Each row was made from one small tree. Brackets hold a mark, then the marks that hang from it, in alphabetical order. Every link used is in the known rows. Write each row's tree.
Known rows:
{nosa {lasif topoz}}: [-0.27  0.78 -4.77 -1.25  3.37 -2.63  1.27  2.62 -1.85  2.09 -0.82  2.66
 -0.77 -2.31  1.61 -0.58  0.37  0.06 -1.20 -2.61  2.16 -2.25]
{mugu {topoz {lasif nosa nosi}}}: [-1.74  2.56 -3.72  1.72 -1.11  2.98  0.56  0.92 -1.14  1.01  0.68  1.06
  0.56  0.42  1.28 -0.25  0.35 -1.34 -3.70 -1.22 -2.30 -0.57]
{gilu {nosi {lasif topoz}}}: [-1.07  2.14 -5.10 -1.22  1.92  0.95 -0.46  2.17  0.42  2.32 -3.17  4.68
  0.51 -2.39  0.23  2.25  0.24 -1.25 -0.18  0.66  0.85 -2.54]
{topoz mugu {nekek losu}}: [ 2.78 -2.23 -2.01 -1.19  5.77 -1.64 -0.42  1.17  2.33  2.40  2.75  1.28
 -3.28 -0.95  0.28 -1.78  1.55  0.09  3.06 -0.12 -1.57 -0.20]
{topoz {lasif nosa} {mugu losu}}: [ 1.56  0.02 -2.60 -1.48  0.30  0.78  3.28  0.39  0.09  0.97  0.85 -0.70
  0.25 -0.68  3.28  0.61 -1.04 -1.48  0.17 -2.74 -1.99  1.68]
{mugu losu {topoz nekek}}: [ 3.18 -1.80 -2.37  0.19  2.15 -2.67  0.82  0.20  3.40  1.80  2.80  0.90
  0.72 -4.14 -1.28 -2.36  1.49  0.40  0.76 -1.36 -0.69  1.21]
{lasif {nosi gilu} topoz}: [ 0.73  0.95 -3.13 -0.14  0.30  2.06 -3.27  1.75  0.96  1.50 -1.54  3.97
  0.34 -1.31  1.17 -0.30  0.08  0.76 -1.41  0.19 -0.40 -1.40]
{nosa lasif}: [ 1.26  0.92 -3.97 -0.62  3.57 -4.81  1.52  1.20 -0.57  2.14  1.14  1.41
 -0.86 -2.43  1.97 -1.12  0.88  0.07 -1.13 -3.84  1.40 -2.66]
{lasif nosi {topoz mugu nekek}}: [ 0.85  0.78 -4.10 -0.51  1.58  2.60 -1.95  2.11 -0.46  1.27 -0.82  3.91
 -2.29 -1.08 -1.09 -1.44  0.54  2.13  2.12  1.24 -0.03 -0.30]
{nekek losu {topoz {lasif nosi}}}: [-1.15 -1.45 -1.85  0.32  3.26  0.90  0.89  2.15  2.32  1.72  2.84  1.29
 -2.52  2.41  0.46  0.45  1.60 -3.33 -0.93  1.26 -2.67 -2.22]
{topoz {lasif {nosi gilu}} mugu {nekek losu}}: [ 0.88 -1.93  0.34  1.30  2.68  1.50 -1.26  0.73  1.75  3.13  2.59  1.16
 -1.90  0.42  0.12 -1.54 -0.03 -0.27  2.35  0.23 -5.17  0.61]
{losu {mugu {topoz {lasif nosi} nekek}}}: [ 0.68  0.22 -2.56  3.03 -0.32  1.34  0.46  0.22  0.09  3.51  4.13  1.48
  0.61 -1.81 -1.33 -5.01  0.84  0.69 -1.52 -0.15 -1.29  1.12]
{nosa {lasif {nosi gilu} {topoz {mugu losu}}}}: [ 1.33  0.05 -1.79  0.41  1.20  0.09  0.02 -0.61 -2.00  2.53 -2.15  1.93
 -0.42 -2.44  1.32  1.59 -2.02  1.35 -0.23 -1.57 -0.70  0.38]
{losu {mugu {topoz {lasif nosa nosi} nekek}}}: [-0.25  1.71 -3.67  2.03 -2.31  2.75  0.41  0.92 -0.06  2.81  2.51  0.83
  0.32 -0.27 -0.89 -4.27 -0.43  0.81 -2.83 -0.40  0.04  1.90]
{topoz lasif mugu}: [ 1.32 -0.03 -1.89  0.32  2.99 -0.28  2.34  0.87 -0.97  1.30  2.10  0.71
 -0.09 -0.65  2.45 -0.83  0.91 -0.47  1.05 -2.45 -2.73 -0.98]
{lasif nosa {topoz {mugu losu} nekek}}: [ 2.01 -0.32 -4.45 -3.14  0.24  1.40  0.77  2.17  1.04  0.94 -1.39  1.47
 -0.95 -1.92  0.18 -0.57 -1.17  1.46  1.68 -0.60  1.43  2.49]
{lasif nosa nosi}: [ 0.37  3.07 -5.40 -1.35 -0.77  1.21 -2.07  1.58  1.30  0.34 -0.81  2.15
 -1.29  0.27  2.07 -0.21  0.09 -0.21 -2.63 -0.53  0.92 -1.36]
{mugu losu {topoz lasif}}: [ 1.12 -1.50 -1.62  1.48  1.77 -1.05  3.17 -0.54  0.61  2.17  3.37 -0.07
  2.06 -2.87  1.33 -0.57  1.12 -2.13 -0.93 -2.46 -3.72  0.63]
{gilu {nosi {lasif nosa {topoz nekek}}}}: [-1.65  2.85 -6.62 -2.49 -0.13  2.03 -0.59  4.44  1.53  1.96 -4.09  4.12
 -0.28 -1.71 -1.33  0.90 -0.87  0.02  0.23  1.10  2.94 -0.68]
{topoz lasif}: [ 0.47  0.02 -2.99 -0.47  2.32 -1.10  1.56  1.87  0.85  1.56  2.52  1.20
  0.66 -0.94  2.42 -1.94  1.22 -1.83 -0.29 -2.25 -2.08 -1.60]
{nosi gilu {lasif nosa {topoz {nekek losu}}}}: [-0.52 -1.61 -3.03 -2.56  2.07  0.29 -1.68  2.85  5.09  2.75 -2.37  2.00
 -0.11 -0.61 -1.29 -0.57 -1.48 -1.90 -1.12  0.57  0.40  0.62]
{topoz lasif {nekek {losu mugu}}}: [ 1.75 -2.71 -2.30 -0.35  3.65 -1.12  0.99  1.52  2.49  4.76  5.37  0.54
 -1.30 -0.72  0.72 -4.96  0.75 -1.72  0.67 -1.02 -1.45  1.19]
{topoz {lasif {nosi gilu}}}: [ 0.53  0.50 -1.46  1.19  0.05  1.04 -1.16  1.16  1.33  1.79  1.33  1.93
  1.11 -0.52  1.88 -1.25  0.00 -0.92 -1.08 -1.16 -3.04 -1.20]
{gilu {nosi {lasif nosa topoz}}}: [-2.05  3.66 -6.46 -2.29  0.22  2.30 -0.48  2.97  0.09  1.72 -4.51  4.05
  0.17 -1.09  0.73  2.95 -0.98 -1.23 -1.90  0.51  2.14 -1.73]
{lasif nosa {nosi gilu}}: [ 1.21  2.65 -3.58 -0.69 -1.43  1.54 -2.89  1.42  2.06  0.62 -1.38  1.84
  0.21  0.03  2.08 -0.07 -0.84  0.58 -3.02 -0.88  0.43 -0.83]

Write each row's tree:
[ 0.81  0.21 -2.40 -1.94  0.24  1.49 -0.80  2.35  2.24  1.12 -3.93  1.85
  0.89 -1.81 -1.21 -0.12 -1.95  1.56 -0.28 -0.21  1.36  0.82]	{nosi gilu {lasif nosa {topoz mugu nekek}}}
[ 0.33  1.13 -3.18 -0.57 -1.26  2.86  1.52 -0.18 -0.31  1.05  0.30  0.15
 -0.72  0.05  2.86  1.12 -1.47 -1.49 -0.38 -1.31 -2.58  1.40]	{topoz {lasif nosa nosi} {mugu losu}}
[-0.49  1.62 -4.33 -2.13  1.31  1.66  0.57  1.26  0.18  0.52 -3.75  2.08
 -0.11 -0.89  1.15  1.90 -1.08 -0.71 -1.71 -0.60  1.23 -0.92]	{nosi {lasif nosa {topoz mugu}}}
[-0.27 -0.65 -5.26 -3.43  2.92  0.93 -1.26  4.27  2.51  2.28 -0.25  2.49
 -2.27  0.20  0.20 -1.48  0.32 -0.75  0.02  0.46  1.11  0.51]	{lasif nosa {topoz {nekek losu}}}
[ 0.25 -0.96 -2.53 -1.35  3.03  0.83  1.53  2.42  1.05  2.31  2.15 -0.08
 -2.26  1.14  1.12 -1.70  0.08 -0.88  1.99 -1.18 -2.24  1.27]	{topoz {lasif nosa} mugu {nekek losu}}
[-1.19  1.62 -5.29 -2.67  0.75  0.52  0.10  2.41  1.91  0.79 -3.66  2.39
  0.57 -1.52  0.82  0.79 -0.79 -2.22 -3.33 -0.54  2.22 -1.32]	{nosi {lasif nosa topoz}}
[-1.36  1.97 -5.42 -0.08  2.03 -0.56 -0.45  1.91 -2.49  2.27 -1.52  3.61
 -1.84 -1.36  1.07 -0.19  0.08 -0.19 -1.90 -1.21  1.49 -2.53]	{nosa {lasif nosi topoz}}
[ 4.23 -1.81 -1.23 -1.29  3.09 -1.47  2.67  0.37  2.34 -0.06  0.91  0.15
 -0.77 -1.31  0.51  1.52  0.83  0.52  1.02 -0.44  0.22 -0.53]	{nekek {topoz {mugu losu}}}
[ 0.21 -0.63 -2.05  3.34  2.24  1.60  0.18 -1.64 -0.36  4.65  4.63  0.99
 -0.77  0.11  1.36 -2.31  0.96 -2.43 -2.91  0.06 -3.70  0.14]	{nekek {losu {mugu {topoz {lasif nosi}}}}}
[ 1.08 -1.31 -4.45 -1.05  2.20  1.93 -2.72  1.52  1.90  4.47  1.91  3.72
 -2.93 -0.43 -0.65 -4.02  0.20 -0.39 -0.22  2.05  0.59  0.95]	{lasif nosi {topoz {nekek {losu mugu}}}}
[ 0.70 -2.36 -0.08  0.11  5.57 -0.09  3.23  1.71  0.84  1.54  2.96 -0.07
 -2.07  1.97  1.14  0.90  1.69 -1.77  1.12 -0.14 -3.07 -1.56]	{nekek losu {topoz lasif mugu}}
[ 0.25  1.14 -2.19  0.96  2.01  0.61 -0.79  0.62 -3.03  2.19 -2.48  2.82
 -1.06 -1.48  1.12  0.78 -1.26  2.37 -0.79 -1.37  0.08 -1.52]	{nosa {lasif {nosi gilu} {topoz mugu}}}
[ 2.34 -1.35 -1.36 -0.47  2.36 -0.54  3.13 -0.38  0.17  1.71  2.58 -0.17
  0.18 -1.86  2.58 -0.02  0.14 -1.57  1.76 -2.61 -3.46  0.86]	{topoz lasif {mugu losu}}
[ 2.48 -2.40 -1.45 -0.76  1.99 -0.99  2.83  0.96  1.73  1.95  2.86  0.00
 -0.13 -2.35  0.29 -2.22  0.23 -0.44  3.62 -1.84 -2.65  1.82]	{topoz lasif {mugu losu} nekek}
[ 3.50 -2.17 -3.28 -1.29  4.14 -2.13 -0.89  0.93  3.53  4.15  4.38  1.24
 -2.20 -1.49  0.12 -4.59  0.89 -0.22  0.42 -0.40  0.57  0.82]	{topoz {nekek {losu mugu}}}
[ 1.00 -1.70 -1.48  2.54  3.70 -0.41  1.91 -1.13  0.16  4.67  5.39  0.15
  0.30 -0.81  1.71 -2.82  1.29 -2.14 -2.21 -1.46 -3.05  0.54]	{nekek {losu {mugu {topoz lasif}}}}
[-0.29  0.35 -3.10 -0.08  0.75 -0.75 -1.61  3.03  0.26  2.95 -1.50  3.47
 -0.77 -2.26 -1.11 -1.93 -0.84  2.15 -0.45 -0.73  1.42 -0.90]	{nosa {lasif {nosi gilu} {topoz nekek}}}
[ 0.77 -0.47 -2.01 -0.97  1.88 -0.47 -1.08  1.23  3.19  1.71 -2.38  2.77
  1.92 -2.77  0.25  0.39 -0.58 -1.18 -2.01 -0.78 -0.04 -1.61]	{nosi gilu {lasif topoz}}
[-0.39  2.46 -4.23 -0.43  2.61  2.01  0.20  1.00 -1.47  2.24 -3.43  4.12
 -0.42 -2.30  0.41  3.18 -0.14  0.10  1.12  0.63 -0.19 -2.05]	{gilu {nosi {lasif {topoz mugu}}}}
[ 1.24 -2.37 -0.82  1.15  1.04  0.98 -1.69  0.71  2.97  5.06  4.22  1.22
 -0.78 -0.10  0.06 -4.79 -0.57 -0.73  0.05  0.32 -2.72  1.62]	{topoz {lasif {nosi gilu}} {nekek {losu mugu}}}
[ 2.42 -2.19 -0.51 -0.60  2.51 -0.51  4.52  0.82  1.38  0.56  1.90 -0.72
  0.07 -0.44  0.85  0.90  0.60 -0.94  1.31 -1.07 -1.89 -0.08]	{nekek {topoz lasif {mugu losu}}}
[-0.47 -1.79 -4.20 -1.88  5.58 -3.20  0.68  3.27  0.36  4.09  0.88  2.44
 -2.97 -1.47 -0.24 -2.02  0.80 -0.74  1.02 -1.08  1.06 -0.96]	{nosa {lasif {topoz {nekek losu}}}}
[ 0.71  1.57 -3.42 -1.00 -1.05  4.21 -2.82  2.77  0.11  0.87 -2.99  2.94
 -1.01 -0.18 -0.32 -0.71 -1.53  3.49  0.22  0.60  0.82  1.13]	{lasif nosa {nosi gilu} {topoz mugu nekek}}
[ 1.06  1.18 -2.63 -1.56  0.18 -1.10 -0.97  0.76  4.06  0.81 -2.19  0.79
  2.00 -1.65  1.29  0.44 -1.42 -1.19 -3.58 -2.06  0.92 -1.18]	{nosi gilu {lasif nosa}}
[ 0.45 -0.70 -2.11  1.82  2.03 -1.11  1.96  2.18  1.14  2.06  3.52  1.04
  1.18 -2.34 -1.09 -3.50  2.04  0.04  0.37 -1.69 -2.25 -0.11]	{mugu {topoz lasif nekek}}
[ 1.46 -0.82 -1.65 -1.56  0.46  0.94  4.58  1.51  1.09 -0.04  0.41 -1.32
  0.05  0.86  1.47  1.73 -0.58 -0.78 -0.45 -1.41 -0.38  0.83]	{nekek {topoz {lasif nosa} {mugu losu}}}
[ 0.54  2.58 -3.46 -0.79 -0.90  4.68 -2.48  1.44 -0.94  0.55 -3.42  2.86
 -0.36  0.28  1.77  1.48 -1.55  2.33 -1.68 -0.08  0.14  0.03]	{lasif nosa {nosi gilu} {topoz mugu}}
[-0.79  2.12 -1.84  2.42 -1.91  2.87 -0.39  0.79 -0.08  1.32  0.29  0.91
  2.05  0.20  1.22 -0.15 -0.48 -0.10 -3.88 -1.22 -2.80 -0.10]	{mugu {topoz {lasif nosa {nosi gilu}}}}
